In the rows, zero is written as 128.
Known rows, with every step that occurs
bazu, mede, pipaf: [114 157 112 101 123  99 141 135 114  68 141 139 141 123 151 136 152 150
 159  97  99 112 107 129 120 143 131  93  96 134 161  89 170 144 141 168
 122]
nifi, vamum, luvur: [155 144 136 115 153 104 170 114 100 154 135 100 154 171 114  95 135 191
 145 118 130 147 109 154 140 167 107 129 123 156 123 130 153 195 148 114
 128]
gekir, luvuzed: [117 137 115 123 196 142 109 133 108 142 132 125 148 135  87 103 145 135
 140 142 160 156 102 146 142 130 151 122 110 175 108 117 191 103 147 169
 152]
bazu, tifis: [142 126 101 134 124 108 104 133 125  99 102 152 125  84 106 113 119 150
 165  92 104 119 144 126 128 165 141 124 104 166 135 145 167 155 155 159
 135]
pipaf, mede, voze, pugoka, fubilap: [123 188 157 129 164 107 143  86  59 130 148 156 167 125 180  86 187 106
 181 114  78 115  74 147 144 138 126 110 122 112  97  96 154 146 124 206
 131]
gogukis, pugoka, fubilap: [161 160 102 148 181 155 143 105 145 147 106 151 107 126 128  57 132 126
  88  91  59 101 140  83 159 136 147 100  74 119 172 150 167 119 150 142
 133]
mula, gogukis: [117 119  86 122  60 166 139 152 106 132 139 132 162 126 124 116 135 144
 108 116 120  90 130 136 168 115 174 121 103 131 102 131 164 117 143 136
 155]
pugoka, luvur: [159 144 122  99 175 120 147 148 158 134 139 143 153 171 117 105 119 150
 176 143 113 125 142 129 117 125 136 115 103 134 149 146 175 131 152 119
 163]
fubilap, mula: [105 139  89 132 133 127 126 108 145 131  85 120 132 115 136  89 147 134
 160 146 105 103 136 145 132 129 144 151 129 115 128 137 162 140 141 128
 110]
bazu, mede, voze, pugoka: [138 160 122 124 172 114 144 103  59 113 134 163 152 115 129 100 157  99
 159 109 104 108  72 133 108 135 131 121 106 127 114  86 161 175 120 176
 118]
gekir, luvuzed, meba, luvur, pugoka, fubilap: [151 169 123 139 241 143 114 118  87 116 158 160 146 141  55  94 121 153
 142 142 157 182 111 123 157 145 154  95 114 153 122 136 212 156 151 209
 131]
mede, bazu, tifis: [122  91 143 127 104 106  86 111 138  88 122 133 145  82 151 142 136 200
 134  77 107 117 158 108 152 153 138 125  96 164 101 109 151 148 140 214
 144]
gogukis, pugoka: [139 145 116 146 136 144 138 110 144 131  98 146  91 126 148  68 154 123
  95  95  67 114 129  91 138 139 135 110  80 143 154 138 154 105 143 151
 124]
pipaf, mede, bazu: [ 87 140 168 121 110  92 122  98 117  96 141 126 158 119 211 143 187 177
 150 106  69 127 123 146 149 141 115 116 113 130  98  89 147 124 142 228
 162]
gogukis, pugoka, fubilap, mula, malab: [143 154  77 147 169 161 148  98 164 143  98 146 116 112 133  57 138 137
  89 111  53  84 136  93 167 134 160 113  82  94 169 161 175 137 143 132
 138]
nifi, vamum, luvur, meba, luvuzed, gekir: [142 140 138  92 172  88 150  96  97 127 121 105 139 151  87  79 129 208
 128 115 123 154 102 137 142 159 104 109 127 171 143 143 163 198 149 126
 123]
vamum, nifi: [174 157 115 143 123 134 105  98  77 147 141 117 135  62 121 127 176 168
 122 134 136 121 145 136 150 131 158 157  95 134 122 138 146 130 167 128
  91]
nifi, vamum, luvur, pugoka, gogukis: [180 154 132 133 185 115 168 110  92 157 128 131 129 162 115  82 127 189
 143 101 139 139 115 148 142 161 129 127 122 148 127 133 160 227 174 117
 138]
mula, fubilap, pugoka, luvur: [150 124  74 134 190 182 143 117 185 146 147 164 153 126 108  94 142 165
 132 145 101  84 145 104 171 119 200 110 123 113 127 155 183 158 125 112
 160]
gekir, luvuzed, meba: [131 145 112 116 194 135 115 136  86 109 139 125 158 141  73 109 134 121
 143 158 155 187  91 126 128 135 154 107 107 171 114 130 206 121 145 197
 121]
malab, mula, gogukis: [ 89 120 110 102  61 175 148 136 135 173 104 138 156 119 153 148 155 154
 135 115  79  81 131 175 158 134 168 149 119 130 112 114 172 149 124 132
 148]
malab, mula, fubilap, pugoka, luvur, meba, luvuzed, gekir: [ 98 118 102  89 172 175 133  99 188 159  98 161 139  98 116 123 153 178
 138 128  63  84 138 140 160 132 181 126 136 129 147 139 190 175 109 125
 147]
malab, mula, gogukis, pugoka, luvur, meba, luvuzed: [ 86 122 107  86  92 176 152 127 146 158  94 153 125 119 133 123 149 158
 114  97  56  73 128 135 165 134 171 136 104 131 143 132 186 155 126 138
 167]
meba, luvur, vamum, nifi: [167 172 156 151 171 118 112  82 113 154 162 157 135 116 102  94 147 228
 127 108 150 137 150 155 175 166 114 114 125 136 108 131 169 174 140 171
 120]
nifi, vamum, luvur, pugoka: [175 155 141 133 173 108 172  95  96 160 128 124 129 162 118  88 135 197
 145 112 128 144 112 155 151 171 121 129 130 156 124 131 155 216 161 124
 124]
mede, pipaf: [117 156 139 102  72 110 123 137 135  84 149 119 143 131 178 109 162 160
 169  98 119 122 122 117 147 136 142  78 107 152 144 101 160  91 133 164
  93]
fubilap, pugoka: [155 162  97 155 191 144 124 112 172 123 101 150  95 106 139  72 167 124
 153 111  96 113 128 104 124 118 174 119 118 126 131 125 170 138 154 127
 129]
gogukis, pugoka, luvur, vamum: [175 151 115 120 198 135 158 109 172 145 107 160 102 167 123  66 129 149
 113 108  76 111 130  99 135 149 133 105  80 137 163 151 176 140 143 148
 152]
vamum, luvur, meba: [178 128 133 115 141  81 117 113  95 121 135 153 120 157 121  59 145 215
 145 129 132 134 119 129 156 136 136 114 122 163 120 179 182 184 158 130
 127]
pugoka, fubilap, mula: [147 160  80 135 189 142 131 103 139 155 108 131 157 118 110  78 115 138
 144 134  95  93 151 131 162 127 159 124 116  90 153 151 179 148 154 118
 127]
tifis, bazu, mede: [ 77 108 107 138 162  97 113  94 133 100  99 171 151 148 100 131 147 184
 105 113 112 136 104 149 130 131 135 123  83 136  94 112 170 158 152 181
 151]
nifi, vamum: [127 151 135 120 130 118 167 109 111 152 120  94 152 149 127 107 138 160
 133 121 103 147 109 146 126 154 116 114 119 157 129 110 157 156 146 125
 121]
meba, luvuzed, gekir: [ 89 133 132  90 169 121  96 103 130 100  93 105 142  52  84 100 129 107
 128  94 124 140 128 120 130 129 111 109 118 157 158 112 142  64 137 159
 126]
luvur, meba, luvuzed, gekir: [110 128 135  91 142  91  88  89 110  87  95 137 109  81  93  69 136 167
 111 115  96 143 112  99 139 115 136  77 123 177 156 151 187 112 150 162
 117]
voze, pugoka, luvur, meba: [180 143 162 110 198 135 162 114 131 144 116 173 128 124 111  73 147 110
 165 148  96 126 131  93 127 127 171 122 119 137 112 160 180 169 145 156
  92]

Rows
[157 127 138 106 146  84 111 105  90 116 129 140 121 123 104  58 141 197
 141 109 139 133 115 120 163 139 133 114 126 164 127 169 181 164 157 137
 134] | vamum, luvur, meba, luvuzed
[145 121  63 149 178 194 126 125 161 142 137 166 146 100 116  82 142 147
 112 121 116  78 144  97 166 107 212 107 117 108 117 149 182 161 142 112
 159] | mula, fubilap, pugoka, gogukis
[187 162 134 135 195 113 173  92  97 167 133 128 136 163 107  82 125 198
 142 109 123 138 117 152 161 169 127 123 127 144 132 137 161 222 164 119
 128] | nifi, vamum, luvur, pugoka, fubilap
[166 184 155 178 198 136 123  91 125 146 156 198 110 125 113  72 126 201
 141  91 118 125 165 133 186 149 134  93 130 120 134 135 170 176 157 167
 140] | meba, luvur, pugoka, fubilap
[139 162 131 137 221 137 112 122  87 109 155 157 138 141  64 100 132 152
 146 144 161 188 105 128 147 146 148 101 117 165 113 131 207 150 147 213
 126] | gekir, luvuzed, meba, luvur, pugoka
[171 166  93 133 233 143 140 130 197 122 115 163 104 141 122  77 149 134
 176 124  98 109 138 100 115 115 173 119 110 116 150 138 179 156 157 113
 157] | fubilap, pugoka, luvur
[109 120  92 119 143 195 140 118 174 180 102 162 145 103 148 125 159 157
 137 118  76  73 142 147 157 128 194 140 129 114 122 127 184 179 122 115
 150] | malab, mula, fubilap, pugoka, gogukis
[ 99 125  78 129  91 134 136 108 163 129 101 114 157  90 152  98 160 158
 145 163  99  95 120 158 145 126 163 145 130  96 116 149 179 143 133 120
 132] | fubilap, mula, malab
[177 162 121 135 200 114 174  87 104 166 121 126 134 161 106  79 125 197
 148 116 122 128 119 155 162 170 129 135 132 132 135 140 162 235 162 115
 124] | nifi, vamum, luvur, pugoka, fubilap, mula
[103 122 102 121 131 187 144 103 178 183 102 155 144 101 151 130 169 164
 140 128  66  79 139 155 165 138 186 141 136 122 120 125 180 168 109 122
 136] | malab, mula, fubilap, pugoka
[ 89 128  57 109 126 158 139 118 145 115  90 140 117 119 101  76 133 143
 115 121  87  65 133 107 166 119 173 142 107 105 146 158 179 154 141 131
 153] | fubilap, mula, gogukis, pugoka, luvur, meba, luvuzed
[179 166  90 168 190 159 139  82 119 159 107 184 106 104 120  76 121 152
 134 114  97  83 149 136 187 131 194 121 126 101 138 146 179 183 175 143
 130] | luvur, pugoka, fubilap, mula, gogukis
[ 68 117 112 123 141  90 112 101 138  75 113 168 153 153 117 136 155 197
 119 100 116 132  99 141 138 133 138 104  81 138 104  99 170 151 145 192
 136] | tifis, bazu, mede, pipaf
[188 157 119 166 181 145 122 114 105 139 107 193  88 105 142  73 127 132
 139  91 127 112 140 122 136 117 182 110 113 131 129 132 174 171 198 145
 144] | luvur, pugoka, gogukis
[137 122  78 123 190 174 131 104 174 134 142 165 141 104  94  82 141 169
 123 134  97  85 137  88 179 116 204  98 128 121 134 160 195 155 128 121
 163] | mula, fubilap, pugoka, luvur, meba, luvuzed
[139 157 129 124 218 129 113 121  92 114 155 141 157 151  58  99 127 159
 141 148 168 192  99 135 144 153 138  97 117 168 107 130 214 149 137 215
 127] | gekir, luvuzed, meba, luvur, vamum
[101 130  97 110  93 191 157 128 145 178  98 151 139 123 146 127 148 149
 107  98  53  67 138 149 173 137 173 142 100 116 136 126 174 154 125 133
 153] | malab, mula, gogukis, pugoka, fubilap
[135 133  68 134 106 189 151 139 120 140 130 151 138 130 114  87 125 137
  69  93  83  69 138  99 189 119 182 110  76 112 137 148 167 125 145 137
 163] | mula, gogukis, pugoka, fubilap
[142 139 129  81 172 101 129 124 140 111 130 149 130 143  93  82 118 168
 159 132 102 128 126 101 130 118 146  92 112 150 162 160 202 135 158 132
 167] | pugoka, luvur, meba, luvuzed
[ 89 125  54  99 146 155 132 117 154 104  83 141 117 120  90  77 128 148
 111 127  87  71 136 110 158 115 163 138 106 108 157 160 170 152 136 133
 147] | fubilap, mula, gogukis, pugoka, luvur, meba, luvuzed, gekir
[183 166  99 171 189 146 139  72 133 159 108 179 111  88 134  74 130 161
 138 126  91  93 140 141 180 134 191 116 130  97 140 151 187 181 172 141
 129] | luvur, pugoka, fubilap, mula, malab
[156 185 142 177 204 137 123  86 131 146 145 195 107 125 110  69 126 200
 147  99 116 116 169 136 187 150 137 106 135 109 135 139 170 187 156 162
 135] | meba, luvur, pugoka, fubilap, mula
[142 142 114 100 198 126 134 111 165 104  99 163  85 143 102  58 129 150
 102 104  62 117 131  69 130 126 131  91  78 149 192 164 174 124 145 147
 149] | gogukis, pugoka, luvur, meba, luvuzed, gekir
[147 165 146 135 128 112 126 125  99  82 157 148 153 140 106 100 126 154
 149 136 114 181 132 108 126 150 118  85 115 136 128 144 181 152 136 194
  88] | luvuzed, meba, luvur
[139 131  97 112 167 185 147  91 177 197 114 159 147 102 130 137 165 191
 140 137  81  75 142 162 171 148 193 151 131 115 123 135 189 198 116 119
 140] | malab, mula, fubilap, pugoka, luvur, vamum, nifi
[169 155 107 132 182 129 179  98  97 166 127 127 142 163  99  84 121 201
 136 113 125 114 120 156 175 165 142 137 129 127 128 142 163 238 160 114
 137] | nifi, vamum, luvur, pugoka, fubilap, mula, gogukis
[140 169 109 139 247 145 114 114  94 115 147 158 143 141  52  91 122 154
 147 149 154 173 113 127 158 145 157 107 119 142 125 140 213 169 149 205
 127] | gekir, luvuzed, meba, luvur, pugoka, fubilap, mula
[143 142 141 102 152  90 156  98  88 138 127 103 139 152  98  78 135 202
 133 109 123 149  98 135 149 162 113 114 129 167 133 140 172 198 152 124
 130] | nifi, vamum, luvur, meba, luvuzed
[163 140 124  91 167  98 135 133 145 118 136 161 131 177 112  84 121 186
 162 151  96 129 131 111 121 115 149  91 107 150 155 168 203 155 158 125
 158] | pugoka, luvur, meba
[219 156 127 151 208 116 135  97 102 157 137 176 117 140 118  64 128 190
 155 108 140 117 141 144 181 151 152 128 124 130 127 163 166 199 173 131
 133] | vamum, luvur, pugoka, fubilap
[138 151  60 130 163 163 138 117 130 154 117 135 168 121 101  85 110 143
 126 129 100  73 150 131 181 119 177 127 110  82 143 154 181 154 152 117
 143] | pugoka, fubilap, mula, gogukis
[169 157 131 141 214 165 159  93 126 170  96 152 148  83 111  68 143  78
 152 136  96 101 145 106 154 134 178 146 124  96 110 148 164 164 142 152
  69] | voze, pugoka, fubilap, mula
[172 174 141 152 159 124 125 120  89  84 151 180 127 132 106  87 116 153
 147 119 122 172 137 101 130 143 140  83 115 127 131 147 188 184 161 197
  99] | luvuzed, meba, luvur, pugoka, gogukis
